Each row comes from the steps of one path. Every step used is in the known rows, and no mark comes twice. Write the path behind each row, first mark first.
Known rows
a p x l: [-1.38 -2.20 -1.16 -3.51  2.99  0.32  2.29 -2.75  2.34  3.43 -2.09  2.85
  1.36  1.37  0.30  1.62 -0.01 -0.98  2.22 -5.79  2.14  1.09]
p l x t: [-3.43 -7.18  9.01 -5.99 -1.80  1.54  1.07 -0.55  2.11  0.68 -0.33  0.04
  2.31 -0.41 -1.29  4.10  2.24 -0.26  2.26 -0.87 -3.45  1.34]
v a p: [ 1.88 -2.82  0.76  3.41  0.38 -3.25 -2.96  4.46 -4.32  2.54 -1.07 -2.84
 -5.60  1.79 -0.62 -1.81 -1.20  1.98 -7.65  1.66  2.47  2.96]
a p: [ 0.14 -3.08  0.08 -0.92  1.02 -4.17 -0.54  5.28 -1.29 -0.14 -2.78 -0.32
 -4.40 -2.62 -0.97 -1.96  0.09  0.93 -7.00 -2.60  2.92  0.91]
v a d x: [ 1.81  4.50 -6.24  4.60 -4.48 -2.70 -4.30  0.77 -1.32 -3.41 -1.48 -1.54
 -3.87  2.64  1.26 -4.68 -0.75 -0.99 -3.38  3.46  0.64  0.06]
t x l p: [ 2.84  2.11  1.55  2.78  3.97  2.15  2.50  0.42  5.10  1.84  1.30 -2.50
 -1.25 -1.14 -0.14 -0.20 -1.19  1.36  0.09 -0.68 -1.49  0.76]
v a d x l p: [ 0.68  7.63 -5.77  4.97 -2.67  1.09 -1.83 -2.00  1.59  1.16  1.11 -4.12
  0.55  5.63 -1.62  1.43 -2.71 -3.28  0.97  2.47 -1.99  0.61]
t x p a: [ 2.66  1.84  1.99  5.20  5.71  3.03  2.83 -0.36 -2.30 -0.88  2.64 -0.40
 -0.61 -3.76  3.80 -3.48  0.04  2.66  2.36  2.30 -0.50 -3.07]
a v: [ 1.33 -3.13 -2.40 -5.55 -1.76 -1.94 -2.91  3.32  0.68  1.15 -1.95  3.76
 -3.71 -2.71  2.47 -2.96  1.44  3.45 -6.90 -2.80  4.10 -0.80]
l p a d x t: [-0.94  4.83 -4.78 -0.93 -3.16  0.30 -1.25  0.37 -0.22 -2.45  0.78  2.35
  4.09 -0.96 -2.76  0.24 -1.58 -2.98  0.55  1.28 -1.32 -2.76]
v a p l x t: [-2.58 -7.87  7.68 -0.19 -2.46  0.09 -1.93  0.46 -0.75  5.10 -3.55 -4.94
  0.55  4.12 -2.73  5.39  0.43  0.09 -2.32 -0.24 -1.94  2.33]
l x p a v: [-3.97 -2.82  2.48 -0.88 -2.02  2.17 -2.00  0.66 -0.24  2.04  1.06 -1.67
  2.71 -2.09  0.17  2.01 -0.50  1.69  2.40  1.50 -0.15 -2.21]
d x p: [-3.90  4.00  1.24  7.35 -0.48 -0.17  3.30  3.31 -1.98 -4.59  2.12 -2.01
  0.17 -2.38 -2.69  0.33  1.32 -1.60  3.72  5.12 -1.02  0.85]
v a d x p: [-2.28  6.15 -4.03  9.18 -3.25 -0.15 -0.35  1.79 -4.19 -2.67  0.25 -4.53
 -1.00  2.48  0.59 -1.86  0.04 -3.52  1.13  4.16  1.01 -0.67]
p l: [ 4.21 -3.28  2.06 -6.34  2.30  0.07  1.42 -1.50  0.58 -1.06  0.73  2.86
 -1.40 -0.38  1.95  1.11  2.31  1.95 -1.12 -2.28 -0.94 -0.85]
d x l p: [-0.82  5.05 -0.78  2.93  0.29  0.91  2.32 -0.04  3.70 -1.38  4.01 -1.44
  1.78  1.01 -4.57  3.85 -1.20 -1.33  3.42  3.53 -3.76  2.40]
t x: [ 4.28 -1.41  1.46  2.49  2.65 -1.46 -0.02  2.37  1.69 -2.68 -1.24 -0.53
 -5.59 -4.65  2.40 -6.56  0.75  3.86 -4.56 -0.13  0.52 -0.27]
p l x: [ 0.66 -4.75  6.49 -5.24 -1.00 -0.28 -0.73 -2.52  3.44 -1.72 -0.87 -2.48
 -0.27  0.14 -0.54  2.28  1.05  1.64  1.90 -0.39 -4.38  0.80]
d x: [ 0.73  1.97 -1.19  2.68 -0.91 -2.66 -0.09  2.37  0.27 -5.74  1.04  0.76
 -2.71 -2.09 -1.97 -2.68  0.68  0.89 -1.09  4.34 -1.50  1.60]
v a d x t: [-1.83  2.79 -3.51  3.60 -4.74 -0.85 -2.48  2.92 -3.37 -1.18 -1.10  0.83
 -1.42  2.22  0.50 -3.28  0.54 -2.88 -2.71  3.83  1.48  0.57]

Write each row's path
[-1.17  5.58 -4.49  0.53 -2.04  1.38  3.72 -2.22 -0.06 -4.00 -2.89 -1.81
  2.51  0.29  1.21  0.79  2.13 -4.31  3.88 -3.41 -0.39 -5.20]  a d x p l
[-3.74  5.47 -5.09  4.81 -2.73 -0.83  2.04  2.63 -1.52 -5.62 -1.67 -2.17
 -0.15 -1.94  0.32 -2.82  1.32 -4.72  1.98 -0.25  1.66 -2.55]  a d x p
[ 5.05  2.82 -0.24  1.21  5.35  4.48  1.79 -3.63  3.59  3.03  4.22  0.36
  0.91 -0.49  1.40 -0.27 -2.84  2.44  2.14  1.42 -3.28 -1.76]  t x l p a
[-4.24 -1.36  6.56  2.07  1.31  2.55  0.87  0.01 -1.59 -0.90  4.27 -2.80
  2.71 -1.73 -1.01  1.62 -1.29 -0.21  6.26  5.20 -3.98  0.74]  l x p a
[ 4.67 -3.43  1.04 -0.93  0.64 -1.00 -1.05 -1.01 -2.66  3.68 -1.59 -2.09
 -2.79  4.42  0.39  2.25 -0.18  2.55 -5.41 -1.86  0.31  0.72]  v a p l
[ 3.38  3.24 -5.01 -4.42  0.14 -0.36 -2.69 -1.45 -0.11 -0.95  0.83  0.82
  0.32 -1.15  0.67 -1.13 -2.76 -0.76 -2.40 -1.79  0.11 -2.86]  l p a d
[ 0.62  5.83 -3.26  4.78 -2.78  1.80  1.16 -3.17 -2.55 -0.93 -0.93 -4.40
  1.69  4.78  1.87  1.51  1.15 -3.14  3.47  0.59 -0.84 -2.91]  v a d x p l
[-0.76 -1.03  1.16 -4.84  3.45  2.54  2.45 -4.96  2.92  1.57  2.37  5.06
  2.10  1.71  2.71  0.98  0.36 -0.71  6.35 -1.65 -0.68  2.01]  p x l
[-0.74  3.35 -4.12  2.35 -1.98  1.67  0.03  0.35 -2.32 -0.64  1.70  2.34
  2.78 -1.44  0.41  0.13  0.54  1.73  2.58  3.04  0.87 -4.07]  d x p a v
[ 1.58 -3.55  0.72  1.90 -0.27 -2.94 -2.99 -1.27 -2.05  2.54 -2.26 -1.61
 -1.50  3.36 -0.66  0.21 -1.48  1.59 -2.50 -0.73  1.91  2.98]  v a p x
[ 2.62  0.30  0.40  0.95  5.41  2.30  2.66 -0.61  3.32  1.22  0.85  1.12
 -3.77 -1.73  4.58 -4.37  0.73  2.31  0.08 -0.40 -0.15 -0.21]  t x l
[-3.32 -3.86  4.45 -3.27 -0.70  0.09  0.86  0.31  1.41  0.26  1.06  1.76
  4.73 -1.73 -3.95  4.44  0.22 -1.65  2.45 -1.92 -0.21  2.92]  l p x t
[-3.02 -5.64  3.07  1.33 -0.24 -1.12 -0.93  0.72 -3.36  4.69 -1.80  0.69
  1.14  2.80 -1.58  1.29 -0.09 -0.04 -2.35 -0.91  3.09  3.45]  v a p x t
[-3.27 -5.11  3.84 -4.68  0.91  0.29  1.44 -0.21 -0.33 -0.34  0.59  5.86
  2.49 -1.71  0.20  0.20  1.99 -0.54  2.80 -1.23  1.38  2.15]  p x t
[-4.18 -5.87  2.48 -3.21 -0.26 -1.83  1.25  1.91 -0.58  2.22 -3.82  3.15
  1.94 -1.63 -1.72  1.03  1.28 -1.32 -1.51 -4.89  3.41  1.57]  a p x t
[ 1.96  4.68 -5.23 -5.66  2.73  3.48  0.56 -3.77  1.61  2.60  3.74  2.61
  2.36  1.64  2.35  0.90 -2.72 -2.41  2.02 -2.40 -0.82 -2.86]  x l p a d
[ 0.41 -1.55  2.20 -1.76  0.12 -1.56 -1.21 -2.22  2.33 -1.43  0.92 -0.70
  2.72 -0.93 -3.53  2.43 -0.98  0.09  1.15 -1.32 -1.05  2.14]  l p x
[ 3.93 -1.87 -3.59 -7.11  0.22  0.05 -3.42 -0.45 -0.99  1.91  1.03  6.46
 -1.63 -1.79  3.81 -2.57  0.07  4.90 -4.24 -0.73  2.39 -2.82]  p a v
[-0.16 -3.84  0.00 -2.27  0.46 -3.67 -0.37 -0.12  0.69  0.05 -4.29  0.72
 -0.52 -1.15 -1.34 -0.27  0.22  0.44 -2.02 -4.66  2.46  1.37]  a p x
